Each row was made from one path, in order. Every step used is in the known rows, and no mark comes twice. Write each row's path.
In the rows, 128 means zero.
Known rows
c -> g: [127 159 134 135 129 138 160 114 102 148 129 106 140 131 114 102 144 151
 118 119 143 121 123 130 137 154 136 109]
d -> c -> x: [ 96 155 144 107 196 159 134  97 128 108 139 141 180  99 119 171  79 122
 113 185  85 116  69 135  99 108 135 161]
e -> d -> c -> g: [117 137 147 159 183 105 162  79  96 128 140 162 116 116 111 106 139 113
  95 146 106 138 115 157 126 177  80  98]
j -> p -> b -> n -> x: [139  87 110 170  53 148 181 195 122 102  87 135 105 144 111 144 146 130
 155 118 186 131 152  97 166 117 143 111]
d -> e -> g -> n: [116  89 131  98 163 102 123  94 127 175 130 176 165 115 169 124  87 138
 120 160 118 106 163 153 144 122 115 105]
s -> n: [147 155 107 123  96 147  57  98 135 140 122 118 127 143 112 130 140 146
 153 108 135  78 104 132 116 173 159 149]
e -> g -> n -> s: [144 108 130 145 116 100 110  98 104 179 132 132 117 154 180 102 132 142
 130 130 154 150 161 158  86 136  95 127]
p -> b -> n -> s -> z: [106 100  90 181  87 148 115 176 146  73 135 124 143 158 105 100  83  99
 145 125 143 146 172 180 133  87 130 140]
z -> s -> n -> x -> c: [129 131 109 143 104 156  52 133 178 125 135 136  85 110 129 133 132 142
 140 113 160 105 111 113 183 141 218 205]
g -> c -> x: [115 163 140  32 149 153 117 119 137 130  94 147 162  99 115 170 134  98
  99 172  71 123  67 130  50 139 123 125]
j -> p -> b -> n: [130  81 110 166  45 152 185 188 125 108  87 141 114 136 113 138 150 143
 156 126 172 151 146  96 156 127 144  93]
r -> p -> b -> n -> x -> c -> g -> e: [148 120 109 140  61  82 165 186 142 104 119 101 113 125 106 112 131 106
 175 104 111 159 160 108 126  89 134 150]
r -> p -> b: [132 109  87 151  15  63 137 148 158  86  95  94 115 158  99  95 139 135
 191 149 126 175 119 121 106 131 128 142]
d -> c -> g: [115 152 148 133 196 158 165  87 108 100 155 137 175 107 104 133  87 122
 133 165 109 119 125 131 122 129 112 136]
b -> n -> s: [123 139 100 177 114 165  81 193 124 118 141  72 108 146 154 105 138  97
 134  87 133 109 128 162 177  65 163 149]
j -> p -> b -> n -> s: [128  86 108 175  46 160 178 192 132 102  92 128 106 141 127 128 148 134
 154 118 189 148 143 108 147 110 149 104]
j -> p -> b -> n -> x -> c -> g: [147  97 122 156  64 159 213 192 123 108 102 140 112 126 116 143 149 140
 149 100 182 138 152  89 155 118 153 101]
b -> n: [132 127 101 158 114 148  97 186 107 129 128 100 119 131 132 127 145 121
 138 104 101 114 136 133 190 107 147 127]
e -> d -> c -> g -> n -> b: [120 134 151 164 180 101 167  82 101 132 138 164  89 135  94 124 151 106
 122 136 128 144 132 168 109 168  54 102]
z -> s: [ 94 106 110 159  94 141  74 139 170 118 119 129  98 117 135 112 134 158
 129 159 143 161 104 115 194 140 196 166]
s -> n -> x -> c -> g -> e: [166 178 138  92 148 154  83 108 130 144 142 114 126 126 113 154 125 131
 127  74 138  55 129 110 117 147 160 168]
b -> n -> x -> c -> g -> e: [152 153 133 129 161 156 122 195 103 133 148  98 119 116 135 150 128 102
 113  68 104  89 159 109 193  78 150 147]
p -> b -> n -> x -> c -> g: [125 124 111 159  98 144 165 185 136  92 132 122 128 131  98 130  90 104
 142 111 126 123 196 147 165 101 132 144]
d -> c: [110 136 136 130 178 150 118  91 127  80 145 127 172 126 114 145  84 129
 138 183  97 125 105 125 126 128 110 139]
j -> p -> r: [137 122 104 170  58 139 149 179 109 132  69 103  99 144 145 130 164 168
 135 123 209 117  73  47 159 145 125  83]
e -> d -> c -> g -> n: [121 134 148 160 173  94 161  75  98 144 140 169  96 109 111 125 150 105
 108 151 110 138 122 161 113 181  65  99]
x -> c -> g -> e: [134 147 164  67 159 145 163 104 145 140 156 112 166  96 144 135 139 178
  93 104  89 158 106  79 104 136 137  87]

Which path is each row?
[120 130 101 154 129 146  50 108 141  74 148  85 159 204 143  72 120 136
 114 112 194 136  65 170  83  98 148 137]  n -> s -> z
[ 89 129 185  89 220 115 117  97 110 158 130 160 140  89 126 166 104 108
  57 161  53 152 124 110 104 137  82 110]  g -> e -> d -> c -> x
[147 119 140  79 152 124 129  92  96 145 117 159 180 131 149  99 115 138
 102 152  89 159 155 125  73 160  86 106]  e -> g -> c
[139 104  81 166  19  74 139 182 145  94 102  97 107 147 103  98 142 114
 197 127 115 167 140 128 132 105 136 148]  r -> p -> b -> n
[157 168 138 108 146 133 135 129 128 108 139  81 128 150 129 137 133 145
 108  92 155  87 107 105 154 125 150 147]  n -> x -> c -> g
[140 133 145  64 165 132 139  98  97 169 111 170 185 113 155 119 111 132
  84 152  81 152 130 132  54 147 104 119]  e -> g -> c -> x
[155 137 126 115  99  96  92 121 141 144 124 102  71 148 135 182 167 124
 164 125 156  95 115 124 118 144 104 139]  g -> n -> x -> c
[148 148 146  94 122 131 173 107 155 137 150 113 124 129 128 143 171 177
 147  94 137 151 104 109  89 142 121  96]  x -> c -> g -> n -> b
[141 102  73 177  33  79 120 175 149  73 117  98 121 165 109  79 136 107
 193 116 143 170 127 146 105  86 140 151]  r -> p -> b -> n -> s -> z
[106 112 142  48 197 131 138 100 130 161 122 190 206  93 161 126  68 119
  82 171  82 106 138 149 112 109 127 111]  d -> e -> g -> c -> x
[115 147 170 114 180 120 162 106  88 179 133 137 127 102 114 116 139 127
  75 118 106 139 154 118 125 157 100  87]  c -> g -> e -> d
[109 125 107 159  98 161  58 138 181 118 126 137  80 136 100 123 139 151
 165 115 174 136 124 129 163 136 197 191]  z -> s -> n -> b
[155 121  92 156  38  80 168 184 145  94 115  96 108 136 105 102 144 110
 187 102 126 153 145 122 131  96 143 155]  r -> p -> b -> n -> x -> c -> g
[150 166 153  91 167 136 132 129 125 118 142  88 134 142 129 147 120 137
  96  94 138  94 122  91 147 117 140 145]  n -> x -> c -> g -> e
[133 141 115 145 112 161  77 132 170 135 140 142  86 101 124 124 134 141
 136 102 168 104 121 116 179 141 219 202]  z -> s -> n -> x -> c -> g
[133 128  91 177 131 162  67 179 115 100 153  93 135 163 144  92 132 101
 128  81 152 118 115 167 149  66 159 141]  b -> n -> s -> z
[100 116 169  98 177  98  97 107 109 161 119 136 117 118 130 140 131 127
  62 142  73 158 136 101 125 159  80  88]  g -> e -> d
[109  93 129 106 164 112 116  98 132 167 137 165 159 123 178 114  84 127
 114 153 135 104 160 168 134 102 122 116]  d -> e -> g -> n -> s
[ 96 119 179  99 211 109 109  96 108 143 136 153 137 102 123 152 106 112
  67 163  59 157 141 107 118 146  69  99]  g -> e -> d -> c
[145 149 140 100 116 135 159 103 159 142 156 106 124 112 153 131 165 163
 131  97 139 142  91 119  89 137 136 102]  x -> c -> g -> n -> s
[144 138 120 136  94  91  79 126 122 151 110 101  59 162 124 174 163 107
 169 139 167  84 129 139 130 149  96 151]  g -> n -> x
[149 146 141  90 118 127 164 100 151 148 150 118 130 108 146 142 172 175
 135 106 120 143  97 107  97 154 128  90]  x -> c -> g -> n
[105 150 169 109 226 160 164  89 101 111 160 146 182  91 106 151  74 111
 113 169  86 129 146 115 110 117  98 133]  d -> c -> g -> e
[112 102 137  61 187 126 130  97 128 147 125 184 202 107 157 114  71 123
  94 171  89 112 157 144 126 118 118 101]  d -> e -> g -> c
[125 141 149 166 183  93 158  84  93 139 139 162  88 119 108 130 145  92
 107 142 122 116 131 163 125 173  70 116]  e -> d -> c -> g -> n -> x
[127  97 136  84 174 105 128  96 135 164 140 172 164 117 172 135  86 138
 112 145 124  94 160 143 144 110 121 117]  d -> e -> g -> n -> x -> c
[124 129 117 148  79 111  73 116 148 148 120  91  64 159 150 145 167 109
 168 137 174 117 107 169  95 127 111 138]  g -> n -> s
